Each row was made from one walk, in order. Every step used is in the known rows, and no mark comes twice. Write each row's walk.
(in the rows, 128 means zero)
Known rows
muda-vubo-gupeve-sesap-fumetod-toguf-vapado-peki: [109 129 160 112  85  96 112  79 174 144 137 108 131 116  92 145 144 137
  74 100 103  67 181 119 124  30 155 151  84 161 116 119 105  75 140 111
  79 131 140 176 174 151]
fumetod-sesap-gupeve: [146  53 151 139 196 141 137 128 110 130  82 146 154  92 100  98  63 130
 119  81 113 138 162  98 114  75 145 132 135 115 123  99 105 121 119 145
 123 165 156  47 161  97]
zafar-bepoge-peki-vapado-liru-ladapu-rebare: [151  85 135 107 175 140 115 156 113 123 192 168 101  92 172 137 134 154
 130 121 139 134  73 146 160 180  84 156 122 118 147 144 131 157 134 166
 102 132 137 142  95 147]
fumetod-toguf: [158 161 123  85  84  98 177 128 130 146  60 145 159 110 101  89 111 117
 112 125 103 105 186 158 129 120 157 177 140 117 114 106 134 108 149 131
  79 167 121  88  70 153]
sesap-gupeve-vubo-muda: [151 139 115 116 146 141 173 126 147 121  83 160 128 141 143  60  97 101
 177  94 141 133 128 129 147 152 153  44 153 152 140 133 114  84 130 157
  88 120 153  93 126 119]
vubo-gupeve-sesap-fumetod-toguf-vapado: [151 146 125 104  68 109 107 103 132 147 107 137 117  97 104  86 138  88
  79  62  85 140 192 150  98  70 151 216 113 148 132 110 141 107 142 115
  92  83  80 139 176 168]
fofe-garared: [142 157 104 125 179 114 144  85 135 140 164  84 168 130 142 138 176 106
 138  96 175 124 122 197 125 199  91 161 149 164 124 129 136 117 147 145
 127 131 136 100 163 148]
liru-vapado-peki-bepoge-zafar-garared-fofe-zubebos: [ 99 137 141  93 201 165 147 132 107 129 181 127 108 149 131 194 165 139
 137 112 129 115  82 155 123 145  74  92 137 139 112 147  98 137 111 148
 169 122 118  95 182 114]
gupeve-sesap-fumetod-toguf-vapado-peki-bepoge-zafar: [116  75 128 105  64 115  99 121 118 110 106 138 120 106 120 135 129 125
 149 177  63  65 131 123 162  61 177 126  80 139 122 143 141 130 135  95
 206 104  94 164  68 144]
fumetod-toguf-vapado-liru-ladapu-rebare-bagez: [144 149 185  82 162 154 120 175 100 128 151 120 106 131 195 124 114 179
 115 104 127 176 117 172 143 185 111 166 120  99 149 107 115  89 138 146
  69 105 103 119 156 165]
vapado-peki-bepoge: [134 147 179 115  91 130 149  94 158 128 128  96 143 139 119 137 140 150
 163 171 116  52 100 105 157 167 151  75  94 158 131 141  90 142 139 101
 162 167 181 163  71 138]
muda-vubo-gupeve: [150 153 133 156  92 100 167 122 116 129 184 112 122 128 118 123  99 151
  71  92 114  66 210 118 131 115 106  75 132 144 138  98 107 100 120  94
  51 151 161 106 153 107]
fumetod-sesap-gupeve-vubo-muda: [146 127 126 109 159 135 183 140 140 117  64 157 131 128 134  50  83 107
 166  99 128 138 134 119 124 150 161  53 144 139 140 136 107  77 130 150
  83 113 155  88 127 116]
gupeve-sesap-fumetod-toguf-vapado: [143 147 112 106  85 117 108 104 141 143  86 143 121  93 100  84 143  81
  94  72  92 137 184 151 101  77 159 219 115 147 120 118 143 110 144 120
 110  78  62 139 168 175]
bagez-rebare-ladapu-liru-vapado-peki-bepoge: [119 162 186 106  88 156 134 111 138 115 166 127 140 148 153 169 120 183
 180 154  85  90  76 114 142 185 134  70 111 139 130 130 107 159 129 109
 170 135 146 161  89 142]
muda-vubo-gupeve-sesap-fumetod: [114 191  96 187  95 114  94 145 142 134 146 130 106  84 101  91 106 143
 114 147 151 115 186  90 136 113  90 123 154 147 138 166 112 121 147 100
 102 105 119 173 203 167]
peki-vapado-liru-ladapu: [129 150 139  89 151 142  93 106 129 119 222  94 137 124 178 135 169 110
 103 127 191 124 142 139 122 142  64 154 155 103 133 124 140 166 131 115
 112 129 181 115 103 134]
bepoge-peki: [135  69  72 129 129 117 164 154 117 183  83 136 111 111 106 127 105 168
 144 161 130 106 111 164 191 102 110 137 110 117 128  97 139 177 134 135
 162 145 119 162 131 133]
zafar-bepoge-peki-vapado-liru: [146 116 119 147 129 126 120  88 143 144 189 138 133 160 159 154 113 136
 114 155 146 166  83 131 128 169  84 172 116 131 114 122 133 146 135 108
 126 120 154 191  99 139]
bagez-rebare-ladapu-liru-vapado: [129 173 118 104 128 157 121 146 114 136 182 173 135 149 171 152 102 179
 158  99  91 189 110 162 110 156  88 121 168 113 121 100 172 178 118 131
 160  88  64 118 156 148]
zafar-bepoge-peki-vapado-toguf-fumetod-sesap: [122  87 133 145 140 106 143 193 107 126  53  97 110  97  72 130  78 134
  72 177 103 179 124  78  74 127 149 162 104  72 131 143 122 123 104 115
 107 145 144 155 129 115]
toguf-fumetod-sesap: [135 135 112 149 169  98 137 182 141 127  60  80 121  86  86  77 100 116
  92 155 106 133 162  87  78 156 148 135 107  79 124 146 120 127 128 102
 128 126 129 121 190 121]
vapado-peki-bepoge-zafar-garared: [128 102 109 133 117 120 110  94 120 106 155 122 150 134 139 158 164 114
 150 148 155  94 108 161 136 160 142 123 112 170 142 149 119 126 138 123
 183 123 118 119  81 114]
bagez-rebare-ladapu: [113 185 139 159 156 186 119 193 107 141 154 126 112 116 183 156 104 157
 171 125 106 117 122 157 126 143 108 140 173 128 104 110 155 139 110 156
  94 125  99 127 168 131]
fofe-garared-zafar-bepoge-peki-vapado-liru: [135 112 119 155 154 123 117  79 148 125 205 125 153 168 164 176 146 116
 135 139 156 159  77 146 119 206  72 200 127 141 122 139 127 135 143 110
 133 108 152 168 114 135]
ladapu-liru: [135 150  68 167 115 136 145 133 157 142  96 111 144 153 132 107  84 128
 162 133 112 125 118 140 134 139 103  89 138 132 109 149 172 158 129 118
 163  81  79 186  81 132]
zafar-garared-fofe: [125 200  97 177 155 134 122 107 152 138 161 108 122 153 150 102 208  74
 135 106 207 137 141 128 112 177  84 108 145 151 157 131  94 172 153 150
 120 120 104  94 241  85]
toguf-vapado-peki-bepoge-zafar-garared: [133  91 112 128 115 123 100  82 118 106 159 123 144 133 140 157 175 103
 140 124 143 100 109 168 125 144 150 138 101 178 143 138 124 124 134 119
 187 103 101 122  97 117]
toguf-fumetod-sesap-gupeve-vubo-muda: [147 135 114 123 154 135 166 144 150 107  61 147 119 126 130  52  90  97
 161 101 131 142 132 107 127 163 167  43 141 129 146 144 105  81 132 151
  84 117 152  95 150 116]
gupeve-sesap: [120 157 105 177 148 105 129 142 123 142 159 114 108 125 146  59 109 105
 146 171 168 135 192 112 107  66 111 155 163 167  93 153 149 129 125  80
 119 115 109 159 127 171]
ladapu-liru-vapado-peki-bepoge-zafar-garared: [127 103 102 121 107 122 107  87 118 102 168 141 156 146 147 168 154 129
 156 140 139 122  97 166 130 166 135 113 118 163 144 146 131 142 135 116
 202 100  99 122  79 120]
gupeve-vubo-muda: [144 176 105 108 133 124 188 142 156 130  82 143 122 147 145  54 113 101
 170 123 142 123 125 142 132 178 146  54 145 152 137 145 126  84 136 141
  88 103 142 126 114 132]
zafar-bepoge-peki-vapado-toguf-fumetod: [120 125 104 178  85 129 103 161 125 118 102  92  89 130  94 172 137 114
  89 166 141 184  97  95 135 129 130 131 131 103 140 139 142 144 102 141
 113 167 140 173 115 118]
peki-vapado-toguf-fumetod-sesap-gupeve-vubo: [ 84  96 131 178 224 125 135 145 113 121  89 163 134 146 102  89 101 134
 105 108 186 137 148  88 134  92 169 127 148  93 103 105 131  81 122 157
  81 156 129  64 133  93]
zafar-bepoge-peki-vapado-toguf: [112  86 149 136  85 129 157 154  75 154 113 136 117 151 101 198 115 154
  86 165 134 184  81 131 126  65 110 178 142 134 120 111 146 121  94 151
 106 166 158 172  32 111]
vapado-toguf-fumetod-sesap-gupeve-vubo: [ 91 101 122 180 230 126 142 146 120 123  76 161 136 142 102  79  94 127
 121 107 194 129 149  91 142  98 172 109 148  86 102 111 134  71 119 163
  83 153 127  53 137  91]
rebare-ladapu-liru-vapado-toguf: [114 162 148 123  93 153 141 152  89 151 130 156 134 172 137 197 130 153
 132 122 130 214  93 145 106  88  95 127 178 117 106 126 168 120  86 153
 123 126 114 126  92 116]
rebare-ladapu: [136 164 134 144 146 177 110 169 120 168 125 101 129 125 161 152 125 149
 177 143 134 139 151 145 137 114 127 146 167 145 108 118 152 148 100 140
  90 142  96 131 166 141]
vapado-liru-ladapu: [134 156 127  90 157 144 105 110 140 123 198  98 139 122 174 118 160  97
 126 125 200 108 142 145 130 154  68 124 154  91 130 136 143 157 124 124
 112 131 180 105 107 128]
bagez-rebare-ladapu-liru-vapado-peki-bepoge-zafar: [107  85 135 107  87 146 108 144 103 104 147 146 123 136 162 179 107 166
 179 173  46  75  86 139 161 107 148  75  98 122 118 125 161 158 119 113
 226 100  93 153  63 120]

Which walk is each row?
[112 119 104 184 111 123  99 150 125 100 119  79 106 139  98 188 172  96
 107 153 152 178  89 109 126 159 116 157 142 112 148 157 135 130 113 143
 123 154 137 154 134 114] => fofe-garared-zafar-bepoge-peki-vapado-toguf-fumetod
[138 150 188  83  89 126 142  88 148 126 161 124 145 145 125 147 150 169
 155 156 110  86  97 111 147 172 143  85 100 149 137 123  90 154 139  99
 175 165 174 138  95 144] => liru-vapado-peki-bepoge
[121 133 138 153 148 103 137 191 112 122  65  83 116 104  80 118 112 123
  67 157 105 163 145  78  63 123 140 156 120  81 121 149 119 110 116 110
 111 135 146 133 158 108] => peki-vapado-toguf-fumetod-sesap
[ 93 105 131 157 229 123 136 142 115 121  97 182 137 144 106  88 102 139
 114  96 191 149 148  96 134 103 167 115 152  81 106 102 134  82 119 163
  91 155 123  37 152  96] => liru-vapado-toguf-fumetod-sesap-gupeve-vubo
[129 150 176 109  61 126 121  85 159 122 115 111 132 119 108 122 145 132
 146 150  98  74 122 100 140 130 169 121  88 163 132 151  91 126 147  93
 148 131 145 182  95 165] => gupeve-sesap-fumetod-toguf-vapado-peki-bepoge
[133  59 155 163 173 143 111 139 100 113  83 127 132  96  90 130  85 124
  90  90 112 169 148  69 108  69 145 133 138 104 130 108 101 122 113 144
 115 174 162  67 162  88] => peki-vapado-toguf-fumetod-sesap-gupeve
[139 137 131 106 144 135 168 147 130 106  72 169 119 136 130  79  99 106
 149  95 129 180 116 107 113 150 159  47 151 118 145 141 109  73 119 155
  82 121 158  80 145 109] => liru-vapado-toguf-fumetod-sesap-gupeve-vubo-muda
[134 146 188 109  45 121 121  83 147 127 140 106 128 122 113 125 134 136
 134 138  92  74 133  99 135 123 162 122  84 167 141 142  86 127 144  86
 132 134 161 182 102 160] => vubo-gupeve-sesap-fumetod-toguf-vapado-peki-bepoge
[124  51 120 125 117 118 136 143 107 138 136 132 125 130 110 162 114 160
 111 164 108 147 110 134 138 121 113 221 121 146 148  94 135 178 132 119
 149 142 126 172  81 142] => garared-zafar-bepoge-peki-vapado
[142 135 186  92  71 126 143  76 156 126 113 107 141 134 112 132 150 131
 142 134  88  60 115 117 141 141 177 115  79 159 132 127  94 127 142 100
 149 147 157 158  72 145] => fumetod-toguf-vapado-peki-bepoge
[151 180 114 147 118 121  97  67 169 136 155 143 133 139 155 101 144  70
 116  92 134 154 138 139  95 141 112 186 119 137  97 152 138  94 148 104
 107  67 105 162 164 159] => gupeve-sesap-fumetod-toguf-vapado-liru
[131 179 108 156 102 125 104 152 132 119 121 108  98 134 106 158 170 107
 101 131 146 186 117 106 122 140 118 104 150  95 133 137 143 135 108 140
 129 158 131 114 176 116] => liru-vapado-toguf-fumetod
[130 104 117 110 118 116 108  87 111 104 179 143 152 137 143 165 171 128
 146 139 149 116 106 166 131 162 137 129 115 166 146 137 118 134 134 118
 195 124 115 100  97 121] => liru-vapado-peki-bepoge-zafar-garared
[163 129 126  83  97 113 138  94 135 147  87 137 132 114 111  94 149  79
  87  55  82 124 177 172 100  82 170 213 107 145 119  90 149 111 137 125
 108  99  74 109 138 150] => fumetod-toguf-vapado
[133  58 121 115 108 120 140 137 103 152 137 133 119 122 112 153  95 174
  93 166 111 157 109 139 142 109 120 201 114 145 142  82 138 183 128 121
 136 152 129 185  75 150] => zafar-bepoge-peki-vapado
[136 135 125 130 145 137 171 150 137 107  54 150 116 133 125  71  94  94
 157 105 136 157 120 103 121 144 163  40 148 125 141 153 109  64 120 158
  74 122 163  97 131 104] => vapado-toguf-fumetod-sesap-gupeve-vubo-muda
[148  66 132 161 190 140 113 134 122 115  74 128 136  86  92  98  75 117
 113  86 117 147 161  78 119  92 153 114 129  97 130 111 103 131 119 142
 126 167 151  56 188  96] => toguf-fumetod-sesap-gupeve
[125 120 127  86 147 141 101 116 120 128 210 102 129 120 171 141 158 124
 109 136 188 125 130 145 140 134  61 153 145  95 138 117 140 181 132 115
 122 129 180 131  98 134] => bepoge-peki-vapado-liru-ladapu
[ 99  81 149 141 110 126 151 145  77 134 131 125 134 158 105 217 146 134
 107 150 145 179  75 147 117 100  95 206 153 141 131 130 139 106 105 152
 114 155 158 151  50 108] => fofe-garared-zafar-bepoge-peki-vapado-toguf
[125 178  94 166  92 131 102 153 136 116 115 105  99 143 109 158 157 107
 111 131 135 190 105 105 123 144 111  88 151  91 132 149 154 142 107 137
 140 137 113 140 156 115] => ladapu-liru-vapado-toguf-fumetod
[126 139 137 132 154 103 141 186 115 125  70 105 117 103  83 115 114 126
  79 147 109 176 143  88  63 136 139 142 124  68 123 144 121 112 110 112
 119 134 140 106 179 111] => liru-vapado-toguf-fumetod-sesap
[116 160  84 171 147 131 107 115 134 128 156 120 116 151 155 114 204  69
 139 118 183 126 140 136 124 148  94 102 133 141 155 128 111 174 149 146
 154 105  82  91 230  75] => bepoge-zafar-garared-fofe
[123  60 133 101  91 120 113 114 118 117 121 120 122 126 131 150 141 123
 151 164  62  54 113 137 164  77 171 102  71 143 121 123 148 141 124 103
 225 113 110 149  70 118] => toguf-vapado-peki-bepoge-zafar
[133 186 112 128  54  94 142 136 134 128  80 159 141  81  85  85  94 136
  99 134 115 104 218 115 133 105 140 161 155 121 127 145 108  90 159 110
  51 142 113 124 121 175] => muda-vubo-gupeve-sesap-fumetod-toguf
[121  70 124  97  82 122 118 121 117 111 128 139 133 140 138 160 122 151
 165 177  62  73 100 133 167 102 152  76  85 126 125 131 157 159 125 103
 238 109 103 151  53 121] => ladapu-liru-vapado-peki-bepoge-zafar
[101  94 123 160 245 122 154 135 125 134  87 174 150 139 109  59  84 138
 132 100 189 106 162 108 143 105 169 122 142  99 101  97 132  83 130 155
  92 147 121  47 137 102] => fumetod-sesap-gupeve-vubo
[149 117 131 103 188 134 125 177 112 129 162 151 101  78 156 110 158 145
 138 104 136  98 113 153 163 159  95 133 137 127 145 144 133 149 138 174
 112 137 124  99 126 139] => liru-ladapu-rebare
[100 147 157 100 134 134 116 117 162 150 182 129 144 156 145 187 129 191
 139 129 103 116  96 143 128 105 106 108 122 131 109 107 144 141 125 139
 151 131 134 166 160 136] => bagez-rebare-ladapu-liru-vapado-peki
[118 133 165  71 137 103 127  92 166 161 177 124 149 148 118 167 163 178
 108 132 129 109 125 141 133  92 119 130 107 141 118  93 121 134 132 135
 149 170 167 131 172 138] => liru-vapado-peki
[115 173  88 184 125 182 124 175 134 135 121 119 129 146 175 142  64 152
 191 128  91 129 100 148 128 149  99  92 162 124 101 141 184 160 113 138
 135  69  57 193 107 131] => bagez-rebare-ladapu-liru
[135 155 137  84 111 136  76  97 131 121 210 107 122 103 169 104 154  83
  99  93 176 129 175 139 106 110  79 167 144  99 140 136 141 141 127 107
  81  98 160 122 136 152] => vubo-gupeve-sesap-fumetod-toguf-vapado-liru-ladapu
[123  75 129  92  63 119 105 117 122 115  89 136 130 110 112 149 136 128
 142 163  51  56 116 135 170  85 179 118  71 129 131 132 140 132 140 112
 211 113 104 149  72 130] => sesap-fumetod-toguf-vapado-peki-bepoge-zafar
[108 158 105 153 119 137 103  94 144 117 177 126 125 169 161 141 201  98
 154 125 164 131 109 125 127 162  99  72 118 139 162 138 102 189 149 134
 180  95  85 115 208  80] => ladapu-liru-vapado-peki-bepoge-zafar-garared-fofe
